Each row was made from one small tree. Brackets hold a mark, then the marks that hang from it, in alphabetical order. Every link used is in the known rows. Write each row's tree.
Known rows:
(S K (Z N (X V))): [-5.64  2.33 -2.65 -2.96  0.62 -0.17 -4.67  0.20  2.28 -4.09  3.99  1.40
 -3.89  2.73 -1.79 -3.12  1.46  0.99 -4.91  3.34  0.42 -0.68  3.21 -0.52]
(K (S (Z X))): [-2.75  0.87 -2.10  0.72  0.67  1.56 -1.92  3.07 -0.41 -1.06 -0.45 -0.94
  0.85  3.62 -2.05  2.36 -1.07  2.07 -3.44  4.18  0.48 -0.68  0.01  1.16]
(S K Z): [-4.90  3.35 -2.91 -1.18  2.02  0.36 -5.37  2.45  0.52 -2.80  2.67  0.72
 -2.11  1.90  1.19  0.90  0.35  0.85 -4.86  2.65  0.56 -2.54  1.85  0.88]
(A Y): [-2.11  0.92 -2.32 -1.72  2.13  1.02 -0.47  2.90 -1.09 -0.60  1.14 -2.88
  0.12  1.25 -1.42 -1.06 -0.92  1.37 -4.01  1.51  0.61 -0.66  1.56 -1.36]
(K (S (Z N X))): [-3.54  1.26 -2.05  0.64 -0.20  1.20 -1.70  2.20 -0.46 -1.29  0.33 -0.58
  0.51  3.83 -2.95  1.83 -0.71  1.77 -3.57  3.78  0.92 -0.81  0.50  0.44]
(Z N X): [-3.42  0.71 -2.57 -4.27 -1.92  1.73 -0.30 -0.87  0.51 -2.19  3.90 -1.25
  0.21  3.36 -4.82 -1.47  1.03  0.82 -3.57  3.34  1.41  1.02  2.25 -1.37]
(Z N (S K)): [-4.26  3.71 -3.07 -1.21 -1.87  0.16  0.11 -0.83  2.02 -1.49  5.89  1.64
 -0.84  1.52 -3.11  1.45 -0.73  1.23 -3.61  0.05  2.67 -1.33  1.71 -1.30]
(Z X Y): [-1.76 -1.25  0.52 -5.64  0.06  2.36 -1.55  2.12  1.25 -1.81  1.61 -2.33
  0.99  3.44 -4.93 -2.26 -1.26  2.57 -3.65  4.43  2.14  1.96  2.81 -0.02]
(S Z): [-3.80  2.11 -3.11  0.56  2.49  0.42 -3.56  2.17 -0.36 -1.87  1.13 -0.85
  0.02  2.41 -0.59  2.04  0.06  0.99 -3.30  3.38  0.41 -1.73  1.02  0.51]
(N Z): [-2.30  2.14 -1.72 -0.22  1.47  1.46 -0.61  2.78 -0.23 -2.10  1.80 -1.95
  1.72  2.08 -0.67  3.52 -0.37  1.40 -2.41  4.62  1.44  0.01  0.70  1.54]
(Y A T (Z S)): [-3.22  1.69 -5.31 -1.28  3.00  1.14 -1.53 -0.10  1.88 -1.49  0.25  5.73
  0.02  3.61 -3.07  5.96 -1.17 -0.79 -2.00  4.03  2.94  0.48  1.77 -2.51]
(Z N S X (Y A)): [-3.89 -0.23  0.31 -6.39 -2.86  1.75  0.93 -1.46  3.84 -2.65  4.26  2.28
  0.51  2.99 -8.52 -1.02 -1.39  1.95 -2.48  3.33  3.20  2.32  3.93 -2.65]
(A (Y T (Z S X))): [-2.57  0.44 -2.61 -2.24  2.23  0.08 -0.68  1.28  1.23 -1.27 -1.04  0.19
 -1.14  1.55 -3.26 -1.15 -1.49 -0.12 -4.05  3.34  0.60  0.41  1.47 -2.61]
(A (Y T (Z (X V)))): [-2.33 -0.03 -3.02 -2.21  3.51  0.09 -1.60  1.80  0.68 -1.41 -1.02 -0.44
 -1.87  2.44 -2.96 -2.63 -0.74  0.27 -4.20  3.63  0.73  0.93  2.09 -2.63]
(N (Z (S K) (X V))): [-2.52  1.49 -1.33 -2.12  0.31  0.85  0.11  0.98  3.72 -3.51  3.17  0.11
 -0.68  1.44 -2.36  0.50 -0.66  2.26 -2.55  4.95  0.69  1.63  1.25  0.94]
(Y (Z N S)): [-3.51  2.32 -3.07  0.11 -0.14  0.64 -1.63 -0.67  0.81 -1.08  2.23  1.19
 -0.29  2.78 -2.90  2.52 -0.85  1.37 -0.63  2.37  1.80  0.57  1.68 -2.48]
(S (Z N X)): [-4.85  1.44 -2.43 -1.90  0.08  0.44 -3.01  0.07  0.54 -3.02  2.05 -0.45
 -0.78  2.81 -3.18 -0.60  1.05  0.46 -3.62  4.26  0.15 -0.63  2.00 -0.64]
(A (Y T (Z N X))): [-3.35  0.68 -2.70 -2.79  1.90  0.10 -1.32  1.05  0.05 -1.51 -0.47 -0.22
 -1.44  2.39 -3.57 -2.21 -0.38 -0.63 -4.46  3.34  1.06  0.24  2.35 -3.05]
(S (Z N X (Y T))): [-4.95  0.84 -0.87 -2.64  0.97 -0.25 -3.19  0.94  1.37 -2.89  0.98  0.30
 -0.85  3.49 -5.10 -1.60 -0.01  0.11 -4.94  4.63  1.92 -0.72  2.80 -0.62]
(Z N S X): [-3.46  1.15 -2.36 -3.33 -3.10  0.96  1.55 -2.23  2.91 -2.05  4.48  0.31
  0.07  2.10 -6.06 -0.36 -0.31  1.14 -2.81  2.54  1.31  1.06  1.51 -1.77]
(X V): [-1.21  0.92 -4.31  0.66  3.64  0.65 -1.13  1.63  0.90 -0.84  3.40 -1.46
 -0.65  3.54 -2.17 -0.44 -0.18  3.05 -2.40  1.87  1.90  1.06  1.53 -0.33]
(N (Z S Y)): [-2.25  1.77  0.63 -0.59  0.67  0.86  0.29  2.73  1.91 -1.99  1.74 -1.02
  1.83  1.48 -3.06  2.87 -2.31  2.37 -2.01  4.29  2.44  0.45  1.22  1.14]
(N (Z S)): [-2.33  2.48 -1.63  0.43  0.70  0.93  0.72  1.87  1.45 -1.99  2.23 -0.82
  1.64  1.21 -1.55  4.27 -1.34  1.62 -1.84  4.05  1.43  0.02  0.16  1.18]

Write each row's tree:
[-2.55  1.04 -3.16 -1.06  3.62  0.07 -1.73  2.51 -0.56 -0.74 -1.13 -0.54
 -0.92  2.14 -1.82 -0.37 -1.16 -0.21 -4.19  2.73  1.23 -0.51  1.65 -2.29]  (A (Y T Z))
[-4.16  0.95  0.91 -6.07 -3.38  0.75 -0.27 -0.79  4.21 -2.69  4.93  1.19
 -1.09  2.17 -6.84 -3.16 -1.55  2.16 -4.18  2.36  3.05  1.13  3.66 -1.54]  (Z N (S K) X Y)
[-3.63  1.89 -1.94 -1.77  0.81  0.22 -1.46  1.08  0.43 -1.29  1.38 -0.15
 -1.75  1.04 -2.05 -1.32 -1.15  1.14 -2.88  1.42  0.82 -0.17  2.40 -3.16]  (A (Y (Z N (S K))))
[-3.30  1.04 -2.34  1.10  0.48  0.79 -1.64  2.02  0.12 -1.41  0.65 -0.39
 -0.17  4.08 -3.32  0.86 -0.56  2.28 -3.34  3.70  0.97 -0.30  0.70  0.25]  (K (S (Z N (X V))))
[-3.23  0.78 -4.43 -1.55  2.25 -0.15 -2.25 -0.77  1.65 -2.01  0.64  2.12
 -1.95  4.78 -4.74 -0.71  0.41 -0.51 -3.38  4.55  2.41  1.51  2.28 -2.47]  (Y T (Z N (X V)))
[-2.48  0.87 -4.00 -1.40  1.63  0.38 -1.32 -0.21  2.50 -1.49 -0.46  2.54
 -0.61  3.28 -3.77  2.25 -1.29 -0.50 -3.05  4.68  1.68  0.96  0.75 -1.58]  (Y T (Z S X))
[-2.33  1.63 -0.23 -0.95  2.35  0.76 -0.79  3.68  0.54 -1.93  0.71 -1.20
  1.59  2.75 -2.66  2.46 -1.51  1.08 -3.64  5.03  3.17 -0.02  1.48  1.56]  (N (Z (Y T)))
[-2.56  0.02  0.68 -4.80  0.54  2.54 -0.84  2.50  1.47 -3.38  1.38 -0.73
  1.61  2.85 -3.60  1.23 -0.69  1.80 -2.45  6.59  1.88  2.13  2.68  0.75]  (N (Z X (Y A)))
[-2.91 -0.87  0.05 -4.84 -0.36  0.86 -0.93  0.02  2.47 -2.34  3.87 -1.24
 -1.00  4.38 -7.60 -5.33 -0.18  2.93 -3.38  3.42  3.05  2.76  4.23 -1.82]  (Z N (X V) Y)
[-4.17  2.68  0.10 -2.69 -1.78  0.05 -0.52  0.40  2.82 -1.45  5.23  1.38
 -0.64  2.06 -5.17 -0.44 -2.20  2.29 -3.84  0.36  4.20 -0.66  3.18 -1.33]  (Z N (S K) Y)
[-3.04 -0.20  0.38 -7.48 -1.38  2.42 -0.83  0.46  4.53 -2.96  3.72  2.60
 -0.27  2.18 -5.36 -0.63 -2.09  2.54 -3.45  3.61  2.47  1.91  3.60 -0.98]  (Z (S K) X (Y A))
[-3.08  1.34 -3.83 -2.00  1.36  2.45 -2.05 -0.09  1.30 -1.64  1.69  3.76
  0.41  3.03 -2.04  5.26 -0.90  1.38  0.34  3.64  1.60  1.47  2.29 -2.65]  (Y A (Z S))
[-5.96  3.37 -1.29 -1.99  1.60 -0.87 -5.18  2.07  1.25 -2.97  2.72  2.02
 -2.57  2.91 -2.09 -0.95 -0.18  0.13 -6.32  2.45  2.99 -2.78  3.36 -0.04]  (S K (Z N (Y T)))
[-3.22  0.14 -4.83 -4.33  2.68  2.22 -2.68 -0.01  1.25 -2.51 -0.35  4.44
 -0.26  4.70 -3.46  3.37  0.21 -1.18 -2.71  5.99  2.15  1.73  2.60 -2.34]  (Y A T (Z X))
[-2.83  1.88 -0.96 -2.82 -0.70  1.35  0.06  1.20  2.81 -3.34  2.77 -0.12
  0.27  1.06 -1.86  1.79 -0.75  1.46 -2.91  5.12  0.70  0.86  0.88  1.27]  (N (Z (S K) X))
[-2.67  0.49 -0.99  0.17  1.25  1.05 -2.06  3.62  0.11 -0.98 -1.21 -0.39
  0.80  4.08 -3.33  1.70 -1.89  1.87 -4.33  4.50  1.73 -0.74  0.61  1.09]  (K (S (Z X (Y T))))
[-2.98  0.13 -1.94 -2.82  1.55  0.61 -1.68  0.90  0.19 -1.75  0.64 -1.41
 -1.87  2.17 -3.22 -3.61 -0.17  1.41 -2.67  3.01  0.19  1.52  2.95 -3.40]  (A (Y (Z N (X V))))
[-3.78  2.28 -5.20 -2.11  2.70  1.13 -2.38  0.00  2.36 -1.95  1.10  6.51
 -1.00  3.39 -2.23  5.41 -1.04 -0.85 -2.76  3.64  3.05  0.03  2.17 -2.29]  (Y A T (Z (S K)))
[-2.61  1.24  0.16 -2.44  1.68  2.07 -1.06  3.30  0.46 -2.49  1.54 -0.61
  1.99  2.72 -2.40  3.03 -1.19  1.94 -2.15  5.17  2.75  0.86  2.45  0.95]  (N (Z (Y A)))
[-2.93  3.08 -1.53 -0.40  0.41  0.87 -0.11  2.03  1.81 -2.45  3.01 -0.03
  0.63  0.97 -0.63  3.69 -1.21  1.57 -2.62  3.69  1.41 -0.39  0.59  1.38]  (N (Z (S K)))
[-2.77  1.32 -1.46  1.84  2.03  0.69 -2.21  4.21 -0.54 -0.38 -1.03 -0.32
  1.03  3.97 -2.53  2.94 -2.19  1.95 -4.17  3.51  2.31 -1.60  0.35  1.25]  (K (S (Z (Y T))))
[-2.97  1.71 -2.95 -1.12  2.89 -0.28 -1.39  1.97  0.85 -0.97 -0.33  0.88
 -1.65  1.30 -1.82 -0.20 -1.78 -0.08 -4.40  2.05  1.26 -0.75  1.57 -2.38]  (A (Y T (Z (S K))))
[-2.96  0.20 -0.79 -0.83  0.80  1.94 -2.28  3.40  0.00 -1.35 -0.60 -0.06
  1.03  4.01 -3.21  2.08 -1.64  2.50 -3.31  4.52  1.42 -0.11  1.23  0.71]  (K (S (Z X (Y A))))
[-3.40  1.67 -3.05 -0.65  2.10 -0.65 -0.51  0.94  0.48 -0.83 -0.05  0.63
 -1.26  1.70 -3.36 -0.40 -1.40 -0.37 -3.97  1.98  1.65 -0.64  1.79 -3.15]  (A (Y T (Z N S)))
[-3.50  2.00 -1.03 -0.98 -0.33 -0.78  1.07  0.20  2.58 -0.57  3.25  1.54
  0.56  2.80 -7.15  0.86 -2.51  0.83 -4.36  1.11  4.99 -0.79  2.26 -1.56]  (Z N S (Y T))
[-4.85  0.75 -0.20 -2.98  0.15  0.37 -3.50  0.97  1.05 -2.97  1.56 -0.69
 -0.67  3.16 -4.61 -1.93  0.04  1.20 -3.80  4.50  1.27 -0.14  3.11 -0.64]  (S (Z N X Y))
[-5.93  1.91  0.02 -4.69 -0.33  0.28 -5.23  1.23  1.98 -3.97  3.14  1.01
 -2.78  2.66 -2.82 -3.12  0.33  1.09 -5.45  3.72  1.45 -1.01  3.90 -0.21]  (S K (Z N X Y))
[-2.49  0.57 -2.41  1.15  1.38  1.18 -1.95  2.88  0.16 -1.19 -0.25 -0.79
  0.18  3.87 -2.32  1.39 -1.05  2.64 -3.20  4.06  0.59 -0.20  0.25  0.97]  (K (S (Z (X V))))
[-4.24  1.95 -5.35 -2.14  2.57  1.23 -2.45 -0.45  0.13 -1.86  1.01  5.15
 -0.38  4.82 -3.58  4.39  0.37 -1.51 -2.64  4.04  3.57  0.30  2.98 -3.16]  (Y A T (Z N))
[-2.36 -0.83 -0.79 -5.78  0.06  1.58  0.69  0.29  4.32 -2.12  1.73  2.74
  0.92  2.98 -7.32  0.66 -2.45  1.06 -3.91  4.37  3.21  1.77  2.58 -1.17]  (Z S X (Y A T))
[-4.24  2.94 -0.87 -2.15 -0.67 -0.84 -0.20  0.41  3.17 -1.27  4.33  2.66
 -0.97  2.43 -5.87  0.03 -2.39  0.78 -5.46  0.56  5.15 -1.39  2.80 -1.30]  (Z N (S K) (Y T))
[-5.95  3.17 -0.62 -2.36  0.79 -0.24 -5.36  2.06  0.98 -3.05  3.32  1.14
 -2.41  2.55 -1.59 -1.27 -0.11  1.20 -5.16  2.31  2.33 -2.27  3.58 -0.10]  (S K (Z N Y))
[-2.35  0.70  0.52 -2.64  0.37  0.75  0.73  1.94  3.23 -2.73  0.94 -0.20
  1.26  1.95 -4.67  1.36 -2.09  1.17 -3.41  5.84  2.29  1.25  1.26  1.07]  (N (Z S X (Y T)))
[-2.31  1.30 -1.07 -1.94 -0.51  1.46  0.91  1.09  2.45 -2.88  2.07 -0.91
  1.31  1.29 -2.72  2.43 -0.91  1.49 -2.06  5.46  0.55  1.33  0.48  1.03]  (N (Z S X))
[-3.24  1.23 -2.09 -1.61  1.58  0.59 -1.81  1.67 -1.09 -1.02  0.49 -1.51
 -0.96  1.89 -2.07 -1.43 -0.56  1.05 -2.69  2.04  0.73  0.14  2.51 -3.06]  (A (Y (Z N)))
[-3.81 -0.72  0.12 -7.38 -1.66  2.55 -0.96 -0.19  1.41 -2.78  3.65  0.62
  0.56  4.27 -7.27 -2.08  0.00  1.63 -3.21  4.16  3.28  2.29  4.72 -2.14]  (Z N X (Y A))
[-2.13  0.23 -4.47 -1.41  3.52  0.36 -2.66  0.49  1.72 -1.75 -0.47  1.62
 -1.54  4.46 -3.38  0.12 -0.20 -0.08 -3.29  5.17  1.83  1.66  1.58 -1.46]  (Y T (Z (X V)))
[-2.53  1.08 -2.05 -1.06  1.92  0.60 -1.14  1.83  0.12 -0.78  0.05 -1.05
 -0.65  1.02 -1.70 -0.33 -1.70  1.53 -2.30  2.07  0.27  0.22  1.66 -2.63]  (A (Y (Z S)))
